What can hang from each mark:
k830: k860
k754: k860
k860: k217 k501 k754 k824 k966
k217: k245 k406
k704: k860
k823: k245
k245: k217 k860
k44: k860

Known rows, with every way that one mark hangs from another:
k217[k245[k860[k501 k824]] k406]: [ 0.44 -0.98  0.59  0.91  1.13  0.51  1.62 -0.74  1.29 -0.65 -0.87 -1.61
 -0.46 -1.71  1.01  1.21  1.37  0.03 -1.45]
k860[k217 k824]: [-0.86 -2.06 -0.06 -0.16  2.34  0.81  1.04 -0.77 -0.87  0.97  0.40  0.89
  0.48 -0.23  1.48  0.10  0.50 -1.53 -0.09]
k823[k245[k217[k406] k860[k501]]]: [-0.15 -0.12  1.01 -0.73  0.07 -1.10  1.63 -0.29  1.73 -1.36 -0.92 -1.46
  1.56 -2.34  1.38  0.93  2.16  0.42 -2.39]
k217[k245[k860[k501 k966]] k406]: [ 0.31  0.34  1.16  0.79  0.06 -0.27  2.62  0.23  1.35  1.04 -1.61 -2.14
 -1.30 -0.37 -0.06  1.27  1.36  1.40 -1.76]
k823[k245[k217 k860[k754 k824 k966]]]: [-0.40 -2.03  1.48 -0.12  3.74  0.13  2.93  1.42  0.56  1.68  0.09 -2.31
  0.38 -1.47  3.14  0.40  2.29 -0.84 -1.80]
k704[k860]: [ 0.08  0.04  0.49 -0.33 -0.23  0.03 -0.44 -0.53 -0.37  0.45  0.71 -0.34
 -0.42  0.53  0.76 -0.18 -0.58 -1.02 -0.81]
k823[k245[k217 k860[k824]]]: [-0.03 -2.16  0.85 -0.60  1.70 -0.37  0.64  0.29  0.82 -1.50  0.60 -2.00
  1.93 -3.03  2.55  0.75  1.45 -1.08 -1.76]
k823[k245[k860[k217 k501 k966]]]: [-0.75 -1.95  1.50 -1.00  1.53 -0.78  3.92  0.52 -0.63  1.67  0.02 -0.25
  1.01 -0.89  1.81  1.08  2.00 -0.48 -1.72]
k830[k860[k217[k406] k501 k824 k966]]: [-0.76 -1.84  1.95  1.01  4.11  1.31  2.63 -2.00  0.06  2.64 -0.48 -0.44
 -0.66 -0.11  1.41  0.17  1.50 -0.66 -0.01]
k830[k860[k501 k824]]: [ 0.23 -2.25  1.55  0.49  3.10  1.07  0.58 -1.99 -0.04  0.18  0.58 -1.12
  0.32 -2.04  1.45 -0.09  1.00 -0.95  0.68]
k704[k860[k217[k406] k501 k754 k966]]: [-1.27  0.24  1.21 -0.02  2.42  0.58  3.88 -0.71 -0.55  4.73 -1.00  0.78
 -1.87  2.56  1.65 -0.22  1.54 -0.78 -1.64]
k830[k860[k217 k501]]: [-0.48 -1.52  1.45 -1.30  1.64  0.40  1.58 -2.44 -0.89  1.71  0.17  0.27
  0.68 -1.26  1.15 -0.36  1.16 -0.40 -0.18]
k704[k860[k217[k245] k501 k824 k966]]: [-0.90 -2.31  1.54  0.05  2.72  0.42  2.70 -1.29 -0.43  2.95  0.53 -1.27
 -0.92  0.50  1.78  0.88  0.27 -1.83 -1.33]
k704[k860[k217 k824]]: [-0.78 -2.02  0.41 -0.48  2.06  0.83  0.61 -1.34 -1.28  1.44  1.11  0.56
  0.05  0.28  2.17 -0.08 -0.11 -2.54 -0.95]
k754[k860[k217[k406] k966]]: [-0.24  0.37  1.04  0.82  1.50  0.23  2.35 -0.88  0.65  2.19 -1.40  0.56
 -1.35  0.88  0.30  1.21  1.51 -0.11 -1.49]
k704[k860[k217 k501 k754 k824]]: [-1.17 -2.23  0.75 -0.71  3.72  1.16  2.85 -1.46 -1.49  3.32  0.45  1.02
 -0.40  0.40  3.06 -0.41  1.55 -2.59 -1.06]
k830[k860[k217 k501 k754 k824 k966]]: [-0.94 -2.76  2.10  0.04  5.56  1.61  3.85 -1.44 -1.12  4.63 -0.03 -0.27
 -0.79 -0.21  2.61 -0.50  2.23 -1.17  0.11]
k44[k860[k217[k245]]]: [-1.07 -0.66  0.41 -1.28 -0.72  0.84  1.56 -1.57 -1.06  2.12 -0.29  0.83
 -0.68 -0.88  1.16  0.80  1.03 -0.07 -1.58]
k823[k245[k217[k406] k860[k754 k824]]]: [-0.12 -0.84  0.76  0.03  2.62  0.25  1.87  0.33  1.47 -0.06 -0.34 -1.25
  0.54 -1.61  2.96  0.30  2.15 -0.80 -2.24]
k860[k501 k966]: [-0.45 -0.50  0.91  0.61  1.33 -0.12  2.03  0.35  0.03  1.61 -0.71 -0.71
 -0.47  0.38 -0.08  0.49  1.06  0.45  0.20]
k830[k860]: [ 0.49 -0.44  1.23 -0.27  0.72  0.43 -0.43 -1.33 -0.02  0.28  0.58 -0.89
 -0.07 -1.02  0.40 -0.53 -0.10  0.03  0.22]
k217[k245[k860] k406]: [ 0.73  0.79  0.25  0.15 -1.27 -0.13  0.61 -0.13  1.29 -0.55 -0.86 -1.43
 -0.83 -0.72  0.04  0.76  0.29  0.99 -1.95]
k44[k860[k217]]: [-1.42 -0.86  0.12 -1.21 -0.05  1.13  1.52 -1.29 -1.88  2.27 -0.42  1.99
 -0.19 -0.65  1.51  0.31  1.81 -0.30 -1.03]

Rows:
[ 0.15  0.56  1.19  0.60  1.26  0.25  3.87  0.54  1.06  2.74 -1.84 -1.72
 -2.07  0.28  0.71  0.70  2.09  1.29 -1.93] | k217[k245[k860[k501 k754 k966]] k406]
[-0.56 -2.10  0.52 -0.77  3.14  0.70  2.56 -0.23 -0.10  1.38 -1.07 -1.43
  0.77 -2.75  2.86 -0.06  3.45 -0.36 -1.51] | k245[k217 k860[k501 k754 k824]]
[-0.50 -0.96  0.43  0.02  3.00  0.85  2.58 -0.49  0.80  1.09 -1.78 -1.12
  0.11 -1.95  2.47  0.04  3.41  0.01 -1.83] | k245[k217[k406] k860[k501 k754 k824]]
[-1.00 -0.04  0.94  0.27  1.58  1.53  2.76  0.49 -1.25  4.16 -0.95  0.56
 -2.17  0.58  1.50  0.07  2.35  0.41 -0.68] | k44[k860[k754 k966]]
[-0.57 -1.66  1.46  0.94  4.20  1.08  2.90 -0.04 -0.61  3.54  0.15 -0.83
 -1.59  1.03  2.30 -0.07  1.40 -1.73 -0.49] | k704[k860[k501 k754 k824 k966]]
[-0.37 -2.14  1.20  0.82  3.61  0.84  2.41 -0.85 -0.28  2.19 -0.24 -0.08
 -0.67 -0.38  1.56  1.25  1.67 -1.52 -0.78] | k754[k860[k217 k824 k966]]
[ 0.05 -0.80  0.84 -1.42 -0.22 -1.12  0.63  0.48  0.83 -1.21  0.18 -1.72
  1.90 -2.58  1.66  0.55  1.20 -0.05 -2.16] | k823[k245[k217 k860]]
[ 0.30 -1.22  0.99 -0.69  0.29 -0.86  1.88  0.30  0.25 -1.03  0.33 -0.65
  1.35 -2.05  1.43  0.91  1.52 -0.33 -1.36] | k823[k245[k860[k501]]]
[-0.45 -0.04  1.36  0.73  1.96  0.11  3.41 -1.31  0.67  2.31 -1.79  0.59
 -1.03  0.35  0.38  1.45  2.40 -0.01 -1.41] | k754[k860[k217[k406] k501 k966]]
[-0.16 -2.08  1.50 -0.67  3.57  1.42  1.91 -2.15 -0.37  2.88  0.85 -0.76
 -0.83 -0.77  2.31 -0.53  0.41 -1.38 -0.58] | k830[k860[k217[k245] k754 k824]]
[ 0.23 -0.74  0.73  0.86  1.89  0.64  1.41 -2.19  1.43  0.30 -0.54 -0.15
 -1.00 -0.68  1.02  1.61  0.83 -1.24 -1.74] | k754[k860[k217[k245 k406] k824]]
[-0.41 -0.07  0.59 -0.95  1.12 -0.04  3.15  0.19  0.02  1.51 -0.23  1.17
  0.09  0.15  2.28  0.17  1.68 -0.64 -2.34] | k823[k245[k860[k217[k406] k754]]]
[-0.12 -0.94  0.47  0.94  2.50  0.97  1.37 -1.88  0.63  0.46 -0.67  1.03
 -0.49 -0.50  1.35  1.15  1.54 -1.48 -1.21] | k754[k860[k217[k406] k824]]
[-0.64 -0.93  1.79 -0.71  3.15  1.06  2.85 -0.83 -1.14  4.70  0.01 -0.07
 -1.15  0.80  1.62 -0.96  1.11 -0.22 -0.33] | k830[k860[k217 k754 k966]]
[-0.30  0.11  1.03 -0.85  1.19 -0.65  2.87  0.00  1.43  0.34 -1.17 -1.00
  0.78 -1.69  2.18  0.40  2.91  0.31 -2.56] | k823[k245[k217[k406] k860[k501 k754]]]
[-0.09 -0.99  0.98  0.04  1.00 -0.10  2.60  0.81 -0.36  1.47 -0.97 -1.30
 -0.19 -0.95  0.71  0.67  2.07  0.78 -0.91] | k245[k860[k501 k966]]
[-1.01 -1.79 -0.02 -0.28  3.50  1.28  2.26 -0.51 -1.12  2.71  0.14  1.30
 -0.26  0.40  2.24 -0.49  1.20 -1.63 -0.27] | k860[k217 k754 k824]
[-0.87  0.18  0.92  0.35  0.82 -0.22  3.06 -0.81  0.85  2.47 -1.30 -0.41
 -1.12  1.22 -0.25  0.98  0.65  0.60 -1.14] | k860[k217[k245 k406] k501 k966]
[-1.36 -2.29  1.35  0.00  4.59  1.17  3.88 -0.64 -1.49  4.77  0.13  0.26
 -1.15  1.30  2.90 -0.15  1.73 -2.19 -0.96] | k704[k860[k217 k501 k754 k824 k966]]
[-0.41  0.65  0.03 -0.22 -0.53 -0.08  1.02 -1.19  0.84  0.83 -0.63  0.31
 -0.67  0.90 -0.17  0.53 -0.43  0.17 -1.34] | k860[k217[k245 k406]]
[-0.82 -1.27  0.55  0.64  3.69  1.47  3.84  0.52 -0.60  3.67 -1.19  0.31
 -1.42  0.78  2.42  0.09  2.38 -0.55 -1.54] | k245[k860[k217[k406] k754 k824 k966]]
[ 0.41 -1.78  1.01  1.05  2.88  0.60  1.36 -1.50  0.58 -0.39 -0.33 -0.37
  0.04 -2.08  1.27  1.34  2.12 -1.30 -0.33] | k754[k860[k501 k824]]
